What can hang from each mark:
zevez: sekudi tezep
pobod: sekudi tezep vaku zitunar
sekudi: pobod
galifo: dadugo
tezep: pobod zevez
vaku: dadugo
zitunar: pobod
dadugo: galifo vaku

Every row comes from one small tree of marks. The marks that hang from a mark follow it in brackets, in alphabetical order. Every link used is in the known rows. Which tree was each row made from?
In the rows, 128 means zero.
Known rows:
sekudi{pobod{tezep{zevez}}}: [ 90 123 145 151 135 128 194 135 143 138 146 131 144 136 128 131 122 124
 135 177 115]
tezep{pobod{sekudi vaku{dadugo} zitunar} zevez}: [ 52 111 152 130 149 142 238 178 127  95 160 115 143 154 106 131 165 141
 120 163  63]
zitunar{pobod{tezep{zevez}}}: [ 94 118 147  86 129 121 195 108 160 102 153 142 144 126 127 101 145 139
 131 175 115]
tezep{zevez{sekudi{pobod{vaku zitunar}}}}: [ 55 113 139 138 138 129 228 168 141 129 116 108 139 169 136 135 122 120
 129 141 125]
sekudi{pobod{tezep{zevez} vaku zitunar}}: [ 67 107 134 130 144 121 232 160 136 146 142 117 148 168 110 132 116 113
 141 193 145]
zevez{sekudi tezep{pobod}}: [ 81 121 113 143 129 139 178 134 120 112 118 125 142 125 144 118 125 133
 126  81 134]
sekudi{pobod}: [117 127 136 161 139 126 148 122 148 149 141 128 123 142 130 133 108 118
 134 143 127]
zevez{sekudi{pobod{vaku{dadugo{galifo}} zitunar}} tezep}: [ 52 138 134 128 154 133 216 132 121 156 116 127 159 169  83  93 102 103
 136  84 161]
tezep{pobod{vaku{dadugo{galifo}} zitunar} zevez{sekudi}}: [ 42 132 139 143 143 145 236 153 135 118 128 139 157 138  90 112 168 137
 117 122  53]
pobod{sekudi tezep{zevez}}: [ 82 133 142  98 135 129 201 154 109  86 139 107 146 141 140 114 136 128
 122 170 134]
dadugo{galifo vaku}: [109 119 112 142 139 121 120  76 127 128 148 149 155 115  78  79 145 121
 127 154 125]
sekudi{pobod{tezep vaku{dadugo} zitunar}}: [ 87 105 150 122 149 128 202 147 128 167 131 117 144 169  77 122 109 108
 145 156 150]
tezep{zevez}: [101 127 141 136 124 133 163 144 137 114 142 133 141 122 135 136 151 141
 124 152  85]
zitunar{pobod{tezep vaku{dadugo}}}: [101 105 165  60 136 125 181  97 149 124 141 134 148 123  88  91 135 125
 140 164 149]
zevez{sekudi tezep{pobod{vaku}}}: [ 68 111 116 128 131 139 192 135 117 113 118 118 149 120 138 118 120 125
 131 104 161]
galifo{dadugo}: [140 134 149 146 123 127 126 145 132 117 119  95 141 126 137 122  81 124
 129 137 112]
sekudi{pobod{tezep{zevez} zitunar}}: [ 80 119 132 147 143 122 216 158 139 145 142 125 140 172 116 132 120 120
 136 168 116]
zevez{tezep{pobod{zitunar}}}: [ 93 115 103 149 140 131 179 146 124 127 150 137 141 148 116 127 131 134
 131 113 117]
zitunar{pobod{tezep vaku}}: [102 107 139  62 134 116 183  98 149 114 143 130 142 126 115  95 123 120
 140 182 180]
sekudi{pobod{tezep vaku}}: [ 98 113 136 128 140 124 180 124 133 150 136 118 143 136 115 125  99 106
 145 184 179]
sekudi{pobod{tezep vaku zitunar}}: [ 90 108 124 124 148 118 204 148 128 156 131 113 138 172 104 125  98 103
 144 174 181]

Which tree is each row?
[102 113 164 143 143 135 163 124 144 159 142 125 137 134  96 131 116 116
 141 150 127]
sekudi{pobod{vaku{dadugo}}}
[ 91 123 132  73 141 124 187 142  97  99 128  93 143 140 127 107 111 107
 132 178 206]
pobod{sekudi tezep vaku}
[ 63 117 148 142 132 134 209 149 144 124 120 111 143 139 146 134 124 123
 129 148 125]
tezep{zevez{sekudi{pobod{vaku}}}}
[ 66 115 152  53 143 119 231 122 143  75 159 113 146 139 133  93 135 125
 130 205 162]
zitunar{pobod{sekudi tezep{zevez} vaku}}
[ 53 111 162 136 140 138 227 168 140 138 115 111 145 165 113 131 133 125
 130 124  98]
tezep{zevez{sekudi{pobod{vaku{dadugo} zitunar}}}}
[ 94 110 125 141 149 120 187 148 140 156 137 115 127 174 111 135 102 107
 139 159 159]
sekudi{pobod{vaku zitunar}}
[ 89 127 117 137 142 134 177 135 116  96 159 122 138 131 138 117 126 133
 125 126 132]
zevez{tezep{pobod{sekudi}}}
[ 54 134 120 127 148 142 213 134 113 130 120 135 161 143  85  94 134 122
 127  78 126]
zevez{sekudi tezep{pobod{vaku{dadugo{galifo}} zitunar}}}
[ 47 141 143 135 157 141 238 156 129  98 166 133 152 146  88 110 169 136
 115 162  56]
tezep{pobod{sekudi vaku{dadugo{galifo}} zitunar} zevez}
[ 81 115 134 119 136 128 195 134 125 139  99 103 139 145 134 117  93 104
 138 138 193]
zevez{sekudi{pobod{tezep vaku}}}
[ 65 113 178  51 143 128 231 122 143  85 158 118 154 136 106  88 148 130
 131 186 132]
zitunar{pobod{sekudi tezep{zevez} vaku{dadugo}}}
[ 67 111 131 117 152 138 212 157 108 112 155 115 149 156  98 114 132 127
 130 123 132]
zevez{tezep{pobod{sekudi vaku{dadugo} zitunar}}}
[ 58 135 166  65 138 131 224  95 150 109 132 145 167 119  87  71 152 127
 128 153 119]
zitunar{pobod{tezep{zevez{sekudi}} vaku{dadugo{galifo}}}}
[ 59 144 170  56 152 127 231 100 143  87 164 136 162 128  87  66 151 126
 125 186 123]
zitunar{pobod{sekudi tezep{zevez} vaku{dadugo{galifo}}}}
[ 60 105 104 124 138 134 213 157 113 118 114 113 146 154 128 119 119 122
 131  95 162]
zevez{sekudi tezep{pobod{vaku zitunar}}}
[ 89 119 161  70 142 134 186 142  96 110 127  97 150 137  97 102 124 113
 133 158 172]
pobod{sekudi tezep vaku{dadugo}}
[101 107 145 103 140 132 170 156 119 147 123 119 141 159  78 124 134 122
 135 125 128]
pobod{vaku{dadugo} zitunar}
[ 79 113 147  66 151 128 212 169  92 117 122  93 146 177  85 104 122 110
 133 146 173]
pobod{sekudi tezep vaku{dadugo} zitunar}
[ 96 105 109 141 140 129 183 151 132 127 142 126 129 145 114 136 136 128
 130 153 120]
tezep{pobod{vaku zitunar}}
[ 63 105 174  60 130 132 225 117 151 106 125 126 157 126 106  91 147 132
 134 153 128]
zitunar{pobod{tezep{zevez{sekudi}} vaku{dadugo}}}
[ 86 114 168  45 146 124 202 109 135  96 147 114 142 140 101  81 128 120
 134 168 167]
zitunar{pobod{sekudi tezep vaku{dadugo}}}
[ 87 146 162  66 155 126 185  87 149  97 160 135 141 134  90  70 137 120
 124 152 137]
zitunar{pobod{sekudi vaku{dadugo{galifo}}}}
[102 127 140  63 143 115 187 108 140  86 147 117 128 148 135  85 121 123
 128 161 167]
zitunar{pobod{sekudi tezep}}
[ 49 146 150  79 156 131 243 157 101 108 142 119 168 164  70  87 147 116
 124 167 126]
pobod{sekudi tezep{zevez} vaku{dadugo{galifo}} zitunar}
[ 81 116 119  69 149 117 212 169  91 106 123  88 138 180 115 108 109 104
 132 168 207]
pobod{sekudi tezep vaku zitunar}
